What can hang from each mark
Q_413: Q_935
Q_685: Q_935 Q_974
Q_230: Q_935
Q_101: Q_443 Q_935 Q_974
Q_443: Q_101 Q_628 Q_685
Q_935: Q_101 Q_230 Q_365 Q_413 Q_685
Q_628: Q_443
Q_974: Q_101 Q_685
Q_365: Q_935
Q_994: Q_230

In the rows, zero is written as 128.
Known rows, with every way that one mark hangs from another
Q_628(Q_443(Q_101(Q_935(Q_230 Q_365 Q_685)))): [125 132 114 118 158 155 141 151  74 138 131 112 143 101 115 145 130 121
 139 141 115 119 127 126 123 132 134 117 117 122 132 122 131 114 147 138
 123 102 117 108 128 143 146 152 154 145 103  81 132 118 137 112 108  66
 132 111 119 110 131 131 124]
Q_974(Q_101(Q_443 Q_935) Q_685): [137 165 113 114 127 109 156 121 148  91 159 117 143 112 121 109 116 101
  71 126 112 149 116  97 125 129 137  80 124 129 124 142 103 142 135 159
 114 119 123 162 148 133 122 112 134 136 128 155 139 146 153 150 157 133
 125 165 147 164  62 104 140]
Q_935(Q_101 Q_413 Q_685(Q_974)): [116 140 136 168 148 160 129 155  88 134 214 111 223 106 124 130 123 143
 129 142  94 112 115 176 141 136 120 111 130 133 144 111 143  79 103 107
 135 170 147  73 148 142 167 133 145 130 134  98 137 129 117  93  56  31
 162  61 163  86 240 141 119]
Q_443(Q_101(Q_974) Q_628 Q_685): [119 101 114 119 109  99 137 187  69 125 117 102 179 120  29 155 132 148
 148 139 159 129 120 182 145 126 123 118 125 139 133  94 151  82 169 124
 128 161 123  35 116 138 153 225 170 139  71  77  88 174 129  99  95  80
 138 112 103 128 116 150 135]
Q_685(Q_935(Q_101(Q_443(Q_628)) Q_365 Q_413)): [119 147 137 169 141  99 177 155 111 111 157 149 210 114 155 146 129 110
 101 139  96 116 110 165 123 138 113 128 101 129 138 120 118  86 164 123
 134 123 138  93 149 157 129 125 144 129 125 121 147 107 112 112 141 102
 124 128 120 122 165 119 145]
Q_101(Q_443(Q_628) Q_935): [130 156 119 136 132  95 169 113 132  93 129 100 168 118 129 137  97 116
  80 127 109 155 122  92 115 128 130 101  82 137 124 120 109 115 174 135
 106  99 154 112 134 146 132 122 137 126  71 117 123 126 133 139 169 107
 106 135 137 152  47 148 163]
Q_413(Q_935(Q_101)): [131 122 129 122 126 124 146 150  98 130 145 116 139 107 126 106 111 114
 122 126  85 135 123 146 122 140 122 120 117 136 121 127 121 110 133 123
 133 138  95 119 153 146 133 128 116 126 117 106 129 110 122 115 124  66
 132 135 137 124 132 129 137]
Q_101(Q_443 Q_935(Q_413) Q_974(Q_685)): [130 182 123 145 144 113 165 104 148  89 167 101 181 106 151 119  90 125
  45 124  98 155 114  95 114 128 138  74  75 154 129 136 102 115 152 150
 113 130 171 113 136 142 150  89 124 112  74 119 116 120 165 133 164 160
 114  96 158 104 117 132 165]
Q_935(Q_101 Q_413): [117 144 143 154 145 125 147 147  95 129 157 128 171 116 126 112 121 139
 111 135 103 120 115 174 128 139 116 119 136 120 132 110 134  96 115 110
 135 155 135  82 146 139 137 131 142 131 144 112 139 132 114 128  85  92
 136  91 143 109 207 127 138]
Q_443(Q_685): [122 113 125 128 123 135 126 140 118 131 143 124 140 125  74 129 131 135
 116 129 139 128 130 156 131 130 117 129 128 134 133 110 136  90 141 120
 124 143 147 119 120 138 138 154 143 125 121  95 109 117 131 118 119 141
 125 129 141 128 155 138 129]
Q_413(Q_935(Q_101(Q_443))): [129 132 128 124 121 116 156 141 107 122 142 103 143 104 126 112  98 113
 112 125  75 145 121 134 118 139 123 113 103 139 120 122 117 106 141 124
 133 130 101 126 161 152 138 121 110 124 106 104 127 104 125 115 139  68
 128 137 141 128 124 131 143]
Q_974(Q_685(Q_935(Q_365))): [132 134 126 139 137 125 146 138 132 116 122 157 160 120 169 133 146  91
 120 132 130 123 126 143 125 131 115 124 125 123 136 141 116 139 146 151
 128 112 132 129 129 130 117 121 133 127 153 147 146 129 130 125 149 149
 114 178 114 146 114 108 130]
Q_628(Q_443(Q_101 Q_685(Q_935(Q_413) Q_974))): [129 117 111 118 155 171 135 147  70 139 122 137 168 100  55 144 136 121
 133 134 136 126 132 142 128 134 130 123  97 127 136  98 139  99 175 133
 122 115 120 100 139 132 143 155 156 141  90  45 124 107 127  96  93  96
 126 104 109  81 153 139 123]
Q_365(Q_935(Q_230)): [131 125 135 151 133 115 175 149 119 132 128 130 154 147 212 150 125 123
 175 140 147 111 117 164 122 132 132 134 144 142 124 146 124 109 126 132
 105 127 174 129 101 139 121 169 132 132 145 174 106 142 137 136 137 140
 122 108 152 133 153 123 129]
Q_101(Q_443 Q_974): [123 154 123 136 111 105 147 111 157 107 158  83 149 117 138 144  99 137
  94 126  99 145 111  94 125 120 145 107  87 161 126 128 122 124 145 140
 135 131 130 121 128 142 155 109 116 112  68 117 108 121 156 117 166 139
 136 100 139 107 117 131 140]
Q_413(Q_935(Q_101(Q_443) Q_365 Q_685(Q_974))): [122 124 127 146 126 132 146 150 102 128 200  95 182  92 162 138 104 109
 130 137  54 125 110 150 129 137 121 121  98 148 130 130 124  93 122 125
 143 150 114 106 157 167 161 124 123 125 114 104 121 112 128  88 127  28
 153 119 158 114 172 129 124]
Q_413(Q_935(Q_365)): [131 117 129 127 133 118 142 141 110 135 155 134 131 107 163 118 115 108
 137 127  89 126 125 143 124 137 120 128 112 139 123 139 113 121 120 134
 131 144 105 128 144 147 123 120 115 125 134 127 124 122 130 113 148 112
 132 142 136 117 139 117 131]
Q_994(Q_230(Q_935)): [128 122 124 124 129 151 156 124  96 116 145 147 168 131 145  90 137 126
 170 117 100 124 122 127 131 131 128 113 134 135 128 130 118 128 136 128
 130 112 152 139 134 149 118 132 126 130 138 138  86 130 101 113 149  85
 165 132 167 144 125 132 123]
Q_443(Q_101 Q_685(Q_974)): [124 102 117 118 116 149 116 155 101 131 117 118 163 126  26 154 126 145
 138 139 151 133 126 173 141 128 127 125 107 130 136 102 152  81 152 113
 122 155 161  96 140 144 166 191 160 139 104  58  93 133 132  95  77  81
 133 109 123 112 171 156 122]
Q_230(Q_935): [128 125 127 108 136 156 146 120 106 106 139 148 158 127 145 103 114 123
 162 129 111 126 120 109 124 130 125 120 116 125 124 127 125 110 114 136
 146 133 145 111 144 131 117 118 111 131 131 121 128 103 126 115 139 129
 156 142 158 130 112 119 129]
Q_365(Q_935(Q_101(Q_443) Q_685(Q_974))): [125 131 129 160 124 128 163 148 118 121 182 100 194 124 167 149 115 121
 164 141 100 114 106 162 130 128 139 129 108 146 125 136 134  84 141 122
 130 145 193 100 113 152 143 147 138 131 107 134 104 134 132 102 128  62
 141  91 178 128 185 138 123]
Q_685(Q_935 Q_974): [138 126 119 147 131 146 136 125 131 116 140 149 195 132 140 154 135 108
 121 131 135 128 127 115 129 126 132 131  86 143 140 129 126 131 162 133
 122 109 135 133 141 134 136 122 130 124 100 105 134 104 119  99 124 100
 124 125 107 101 125 141 125]
Q_628(Q_443(Q_101(Q_935 Q_974(Q_685)))): [131 137 109 107 153 149 137 140  84 132 120 111 135  98  98 129 127 118
 123 131 120 131 127 110 121 129 143 108 101 129 128 124 129 134 159 150
 129 108 110  96 121 130 138 137 147 139  78  75 125 127 145 117 114  94
 123 110 115 104 109 129 133]
Q_935(Q_101 Q_230 Q_365 Q_685(Q_974)): [103 124 135 180 126 137 145 183  95 138 224  73 213 116 232 193 136 132
 160 164  94  86  92 193 141 135 114 135 152 152 147 127 148  98  80 112
 135 144 131  85 124 177 193 173 158 136 155 132 129 141 128  94  69   4
 161  98 157 127 226 126 104]
Q_230(Q_935(Q_101(Q_443) Q_685)): [117 135 128 120 129 161 155 137  97  99 179 107 193 113 130 109 105 125
 148 139  76 127 108 120 127 130 125 110 112 127 129 119 132  72 116 127
 157 140 150  95 152 151 146 124 117 133 114 103 133  92 124  95 131  61
 174 134 184 139 144 127 128]
Q_994(Q_230(Q_935(Q_685))): [127 123 122 126 132 161 153 131  90 118 169 143 181 126 135  86 140 127
 174 121  94 122 123 127 135 130 129 109 141 134 132 130 120 112 131 126
 131 121 159 139 133 150 127 137 126 129 137 138  89 132 102 101 141  64
 179 125 174 138 137 134 117]
Q_365(Q_935(Q_101(Q_974(Q_685)) Q_230)): [124 133 134 159 128 105 181 167 112 123 152 102 174 135 222 152 126 125
 168 143 129 107  99 181 125 133 132 126 143 153 125 145 129 109 126 132
 121 137 166  94  95 148 135 172 142 130 130 167 104 150 142 131 123 106
 127 105 158 137 168 120 132]
Q_443(Q_628 Q_685(Q_935(Q_101 Q_230) Q_974)): [120 105 119 157 115 117 164 177  78 121 150 116 226 130 115 175 141 119
 138 141 157 121 115 179 137 135 104 130 125 153 142  90 142  98 167 119
 111 120 119  65 122 147 150 200 165 132  96  93 118 143 108 103  94  76
 116 130 115 132 107 152 132]
Q_935(Q_101(Q_443(Q_685(Q_974))) Q_365): [106 130 133 157 117 107 147 144 122 119 179  85 170 107 155 168 117 122
 113 140  78 114  93 176 130 131 116 139  99 144 130 111 138  98 129 113
 149 143 145  86 130 177 158 139 153 128 122 101 114 127 127 110 127  71
 135 123 155 143 187 127 131]
Q_365(Q_935): [135 122 131 145 132 113 159 138 126 129 131 141 143 139 174 131 126 119
 167 132 134 115 122 157 125 129 136 138 122 136 120 146 122 109 141 132
 121 141 183 123 100 132 105 145 132 131 129 161 104 142 134 129 149 142
 124 112 154 131 152 124 129]

Rows
[128 165 125 146 146 105 175 115 122  96 140 120 182 114 133 128  93 123
  73 125 108 153 124 106 115 133 125  93  87 136 128 113 106 105 166 132
  99 112 165 103 146 141 129 115 135 126  86 120 128 127 131 140 156 130
 105 109 144 127  82 146 169]	Q_101(Q_443(Q_628) Q_935(Q_413))
[122 151 111 141 118  88 168 126 130  91 172  74 188 112 105 144  96 133
  63 127 106 152 110 104 121 123 134  93  71 169 128 117 116  92 181 137
 113 127 160  82 112 154 154 141 144 116  28  92  91 128 153 119 167 129
 114 105 148 123  73 154 165]	Q_101(Q_443(Q_628 Q_685) Q_935 Q_974)
[121 148 141 173 139 102 196 155 111 121 165 109 193 133 214 149 106 136
 148 143 115 114  99 183 121 137 132 114 130 154 127 134 124  84 127 124
 114 145 184  94 112 153 142 158 134 127 125 159 105 139 142 130 124 117
 135  69 167 111 203 123 141]	Q_365(Q_935(Q_101(Q_443 Q_974) Q_230 Q_413))
[124 150 119 144 125 129 168 114 141  98 153  88 179 127 138 159  93 129
  68 135 120 152 118 111 114 130 127  97  89 157 134 114 119  91 157 122
  91  98 186 147 139 165 170 138 138 123  85  94 104  96 149 128 142 120
 103 118 158 131 107 156 153]	Q_101(Q_443(Q_685(Q_974)) Q_935(Q_230))
[120 141 143 168 137 112 195 158 105 122 153 119 190 135 194 146 110 133
 147 144 124 115 105 197 120 141 124 119 136 145 127 121 127  67 131 115
 107 142 191 108 119 156 136 168 142 131 142 151 106 127 134 133 120 121
 125  85 176 125 204 129 143]	Q_365(Q_935(Q_101(Q_443(Q_685)) Q_230 Q_413))
[127  95 110 129 113 119 145 183  72 120 103 135 214 126  30 168 140 125
 150 141 169 131 129 180 143 130 118 128 103 133 140  91 148  82 194 121
 116 134 134  56 138 141 147 219 173 144  79  63 105 150 109  87  90  65
 124 131  91 127 105 159 130]	Q_443(Q_101 Q_628 Q_685(Q_935 Q_974))
[122 124 127 145 142 160 155 131  81 121 195 154 206 119 167 101 138 128
 179 125  87 109 115 148 138 134 122 112 132 138 137 129 120 111 118 125
 129 139 165 120 136 156 129 131 130 129 154 142  86 140 102  93 130  71
 185 102 182 117 181 129 114]	Q_994(Q_230(Q_935(Q_365 Q_413 Q_685(Q_974))))
[123 122 129 135 124 105 147 158 101 130 177 104 150 100 170 124 113 115
 126 132  69 120 106 157 126 138 122 128 107 151 122 137 120 111 120 128
 148 154  95  94 137 161 140 128 124 123 113 111 118 124 133 104 133  72
 140 127 139 113 164 117 136]	Q_413(Q_935(Q_101(Q_974) Q_365))
[121 136 142 172 147 127 179 175  90 133 184 121 205 133 200 138 124 134
 170 150 119 100 110 202 129 139 125 119 157 137 134 136 130  64 113 116
 114 153 186  95 114 148 145 172 142 135 153 161 118 137 128 120  99  86
 145  74 175 117 231 127 125]	Q_365(Q_935(Q_101 Q_230 Q_413 Q_685))
[118 140 126 116 127 142 164 125 108  92 154 109 182 114 156 110 102 122
 139 133  86 133 100 114 123 130 126 106 102 140 124 121 128 105 122 140
 158 137 140  84 145 147 137 117 116 127 107 110 127 107 136 110 144  99
 161 138 168 137 112 117 139]	Q_230(Q_935(Q_101(Q_443 Q_974(Q_685))))
[130 139 120 158 119 117 163 142 139 108 186 133 205 129 193 183 132 105
 115 145 121 117 103 124 133 130 134 123 105 158 141 140 117 128 136 144
 113 108 116 160 151 161 151 135 136 133 124 142 136 118 133 106 135 100
 138 130 110 115 126 114 118]	Q_685(Q_935(Q_230 Q_365) Q_974(Q_101(Q_443)))
[127 119 132 135 132 121 156 153 103 138 151 124 140 116 202 137 116 112
 142 136 102 121 120 151 123 141 115 124 134 143 127 140 114 120 108 133
 118 131 101 136 146 156 137 141 116 126 148 141 126 123 134 119 133 106
 130 139 134 120 140 116 129]	Q_413(Q_935(Q_230 Q_365))
[120 129 123 134 113 104 157 129 121 112 128 101 159 120  94 151 111 126
 112 128 128 145 124 130 127 129 117 116 106 142 127  94 128 102 165 126
 116 121 134 106 134 142 136 148 135 125  94 108 114 134 127 124 154 132
 121 134 137 145  86 142 142]	Q_101(Q_443(Q_628 Q_685))
[122 129 128 138 140 160 161 142  75 118 183 142 204 120 139  81 137 134
 165 124  81 118 116 153 136 135 122 104 144 132 135 122 123  94 127 117
 133 134 159 113 141 156 131 138 132 131 145 129  94 131  97  99 121  48
 182 108 179 127 179 134 121]	Q_994(Q_230(Q_935(Q_101 Q_413 Q_685)))
[121 126 129 143 145 156 158 137  82 122 189 156 197 119 162  92 140 129
 175 124  86 110 118 149 137 134 120 111 139 131 135 132 116 104 119 125
 133 137 167 126 136 156 123 131 130 129 157 147  89 138 103  99 137  82
 182 111 181 124 181 125 118]	Q_994(Q_230(Q_935(Q_365 Q_413 Q_685)))
[120 138 136 184 145 135 165 155 105 122 175 141 238 127 215 177 135 115
 125 149 117 104 102 175 128 140 115 130 109 148 148 125 129 107 130 122
 118 124 135  98 146 162 158 141 148 129 140 117 142 110 115 102  90  80
 127  97 121  94 203 128 127]	Q_685(Q_935(Q_101 Q_230 Q_365 Q_413) Q_974)
[130 137 116 116 127 116 130 150 114 114 121 109 151 125  72 129 115 144
 105 137 124 137 119 132 129 124 147 108 100 132 131 139 131 100 157 129
 129 138 157  95 130 145 155 163 149 137  74  85 102 130 147 111 112  75
 128 103 113 115 132 146 145]	Q_443(Q_101(Q_935 Q_974))
[128 129 121 133 137 164 154 133  83 118 196 153 203 122 134  86 138 132
 172 121  95 119 119 133 141 133 131  99 140 138 136 125 118 112 121 128
 127 138 153 138 144 146 127 133 128 134 146 140  91 146 104  99 125  64
 189 101 181 118 161 130 115]	Q_994(Q_230(Q_935(Q_413 Q_685(Q_974(Q_101)))))
[126 120 128 140 127 147 149 169  86 135 186  94 182 109 165 134 112 122
 145 143  91 126 118 152 129 141 120 109 136 148 135 128 128  98 107 121
 121 135 100 121 155 156 172 155 121 129 123 108 131 113 126  96  93  19
 148 111 150 111 161 139 122]	Q_413(Q_935(Q_101 Q_230 Q_685(Q_974)))
[110 133 135 154 124 138 151 185  96 133 188  77 189 125 165 155 132 142
 136 155 111 108 109 176 134 135 117 114 174 133 143 122 143  81  98 111
 125 124 123 104 132 158 184 176 145 135 143 123 140 124 126 109  74  19
 152 107 151 138 187 134 116]	Q_935(Q_101 Q_230 Q_685)
[124 161 113 145 125  93 161 129 129  92 193  70 203 107 131 142  97 131
  77 133  90 146 113  89 125 121 143  86  78 163 131 131 113  98 168 142
 118 125 154  82 118 150 162 128 135 116  31 112 108 127 153 110 165  85
 132  96 154 119  81 150 156]	Q_101(Q_443(Q_628) Q_935(Q_685) Q_974)
[127 133 115 125 125  93 157 178  80 111 103 101 184 125 116 155 123 130
 137 144 157 135 115 148 133 130 131  96 126 138 133 125 131 123 158 142
 109 127 120  51 122 138 148 206 163 143  81 120 112 179 139 125 104  64
 122 123  99 143  65 144 147]	Q_443(Q_101(Q_935(Q_230) Q_974(Q_685)) Q_628)
[123 116 127 144 131 137 140 160  92 136 203 105 178  95 160 131 117 110
 144 138  66 114 112 162 133 139 118 126 112 146 131 135 127  98 111 121
 143 156 109  98 147 161 154 131 127 128 124 106 124 121 124  86 111  25
 155 121 155 112 183 129 119]	Q_413(Q_935(Q_101 Q_365 Q_685(Q_974)))
[116 126 126 153 125 154 120 157 102 130 197  87 196 112 123 145 130 132
 138 143  91 113 111 158 142 128 127 123 127 139 139 120 149  98 116 113
 145 149 133  86 132 147 172 143 145 132 112  96 130 132 118  90  78   7
 157  95 154 120 190 144 110]	Q_935(Q_101 Q_685(Q_974))
[133 145 114 137 121 127 141 114 137 109 174 107 168 125 148 151 110 124
 107 133 120 138 110  99 132 127 144 103 104 155 131 129 122 141 123 136
 109 123 128 149 145 142 150 125 133 135 103 129 120 137 143 124 117  93
 135 106 141 120 101 131 127]	Q_685(Q_974(Q_101(Q_443 Q_935(Q_230))))
[123 151 136 159 160 119 162 137 117 120 165 131 171 125 201 138 117 131
  96 141 120 116 116 151 118 138 118 112 126 135 138 142 110 103 115 127
 101 125 170 119 131 155 141 134 144 130 144 139 129 124 138 140 118 137
 112 105 144 116 169 127 149]	Q_101(Q_935(Q_230 Q_365 Q_413))
[127 119 113 120 149 157 142 137  87 138 137 135 143 103  88 131 142 112
 119 128 126 125 135 125 120 132 125 131 110 132 131 104 130 109 169 139
 125  99 110 120 117 131 127 134 144 131  97  72 133  93 127 112 127 130
 119 129 122 104 126 128 125]	Q_628(Q_443(Q_685(Q_935)))
[114 142 134 130 137 148 167 129  94  97 176 125 204 112 132 101  97 138
 128 133  86 130 103 136 124 135 121 104  99 141 128 108 128  70 118 126
 151 159 158  72 155 148 139 121 120 127 111  96 121  97 133 104 125 118
 165 102 179 108 169 124 143]	Q_230(Q_935(Q_101(Q_443(Q_685) Q_974) Q_413))
[128 138 134 157 153 124 154 144 121 121 153 176 188 123 157 134 139 112
 108 135 118 113 124 154 124 135 117 133 111 123 140 138 113  96 150 130
 129 129 146 124 140 141 118 115 134 125 144 131 146 100 120 111 141 151
 125 125 113 103 175 115 137]	Q_685(Q_935(Q_365 Q_413))
[119 127 133 144 122 101 177 164  91 125 160  97 163 105 205 148 106 110
 135 140  82 125 107 163 121 143 112 120 124 150 125 122 118 109 121 125
 122 125  92 107 152 170 148 151 124 129 128 131 127 127 126 120 135  59
 131 136 139 137 126 120 139]	Q_413(Q_935(Q_101(Q_443(Q_628)) Q_230 Q_365))
[106 145 143 174 145  99 148 159 101 131 204 115 186 104 184 140 124 141
 117 142  80  99  91 198 133 137 117 129 122 143 135 126 132  97 101 117
 151 179 135  53 124 158 147 127 151 125 137 126 122 146 131 114  99 101
 147  74 146  94 246 111 136]	Q_935(Q_101(Q_974) Q_365 Q_413)
[127 134 140 160 147 115 172 152 102 130 151 139 176 130 174 121 122 127
 158 136 118 110 111 189 124 138 128 132 129 134 123 133 126  88 133 120
 126 159 188  93 111 139 113 146 140 134 141 152 113 139 125 128 117 114
 129  88 162 117 208 122 138]	Q_365(Q_935(Q_101 Q_413))
[135 162 114 123 123  97 174 140 129  91 155 113 161 116 151 129 119 102
  90 132 130 145 113 108 127 133 130  77 141 137 126 135 105 143 131 161
 101 109 106 147 145 135 126 143 139 139 130 171 140 169 147 157 149 123
 122 164 141 175  35 106 142]	Q_974(Q_101(Q_443(Q_628) Q_935(Q_230)) Q_685)
[119 131 133 136 149 177 147 139  76 111 200 134 223 112 144 104 110 132
 162 141  88 116 110 145 134 136 118 107 117 128 136 114 135  73  98 120
 152 163 159  71 156 140 144 124 123 136 133 101 134 105 118  89  89  65
 180  96 179 102 189 128 121]	Q_230(Q_935(Q_101 Q_413 Q_685(Q_974)))
[126 122 109 113 158 170 132 137  70 137 128 121 159  98  55 137 125 127
 121 133 129 130 129 138 125 134 132 116  93 131 132  99 137 102 164 131
 118 121 133  93 134 135 146 151 158 141  84  45 115 116 133 107  88  90
 122  93 126  86 148 146 129]	Q_628(Q_443(Q_101(Q_935(Q_413)) Q_685(Q_974)))
[113 132 140 137 152 144 161 140  81 111 176 146 191 113 178 108 114 127
 158 139  83 107 100 162 126 138 112 125 118 125 129 122 127  85  96 123
 159 162 149  70 150 152 121 119 128 135 156 121 134 113 118 110 117 107
 165 121 170 122 184 107 133]	Q_230(Q_935(Q_101 Q_365 Q_413))
[127 134 120 120 135 136 139 163 102 121 119 114 163 128  84 139 120 141
 121 147 132 131 130 146 129 130 135 105 131 117 137 134 134  83 144 120
 114 123 161 117 143 149 166 181 152 144 111  96 119 124 136 112  93  50
 132 114 124 133 144 148 135]	Q_443(Q_101(Q_935(Q_230 Q_685)))
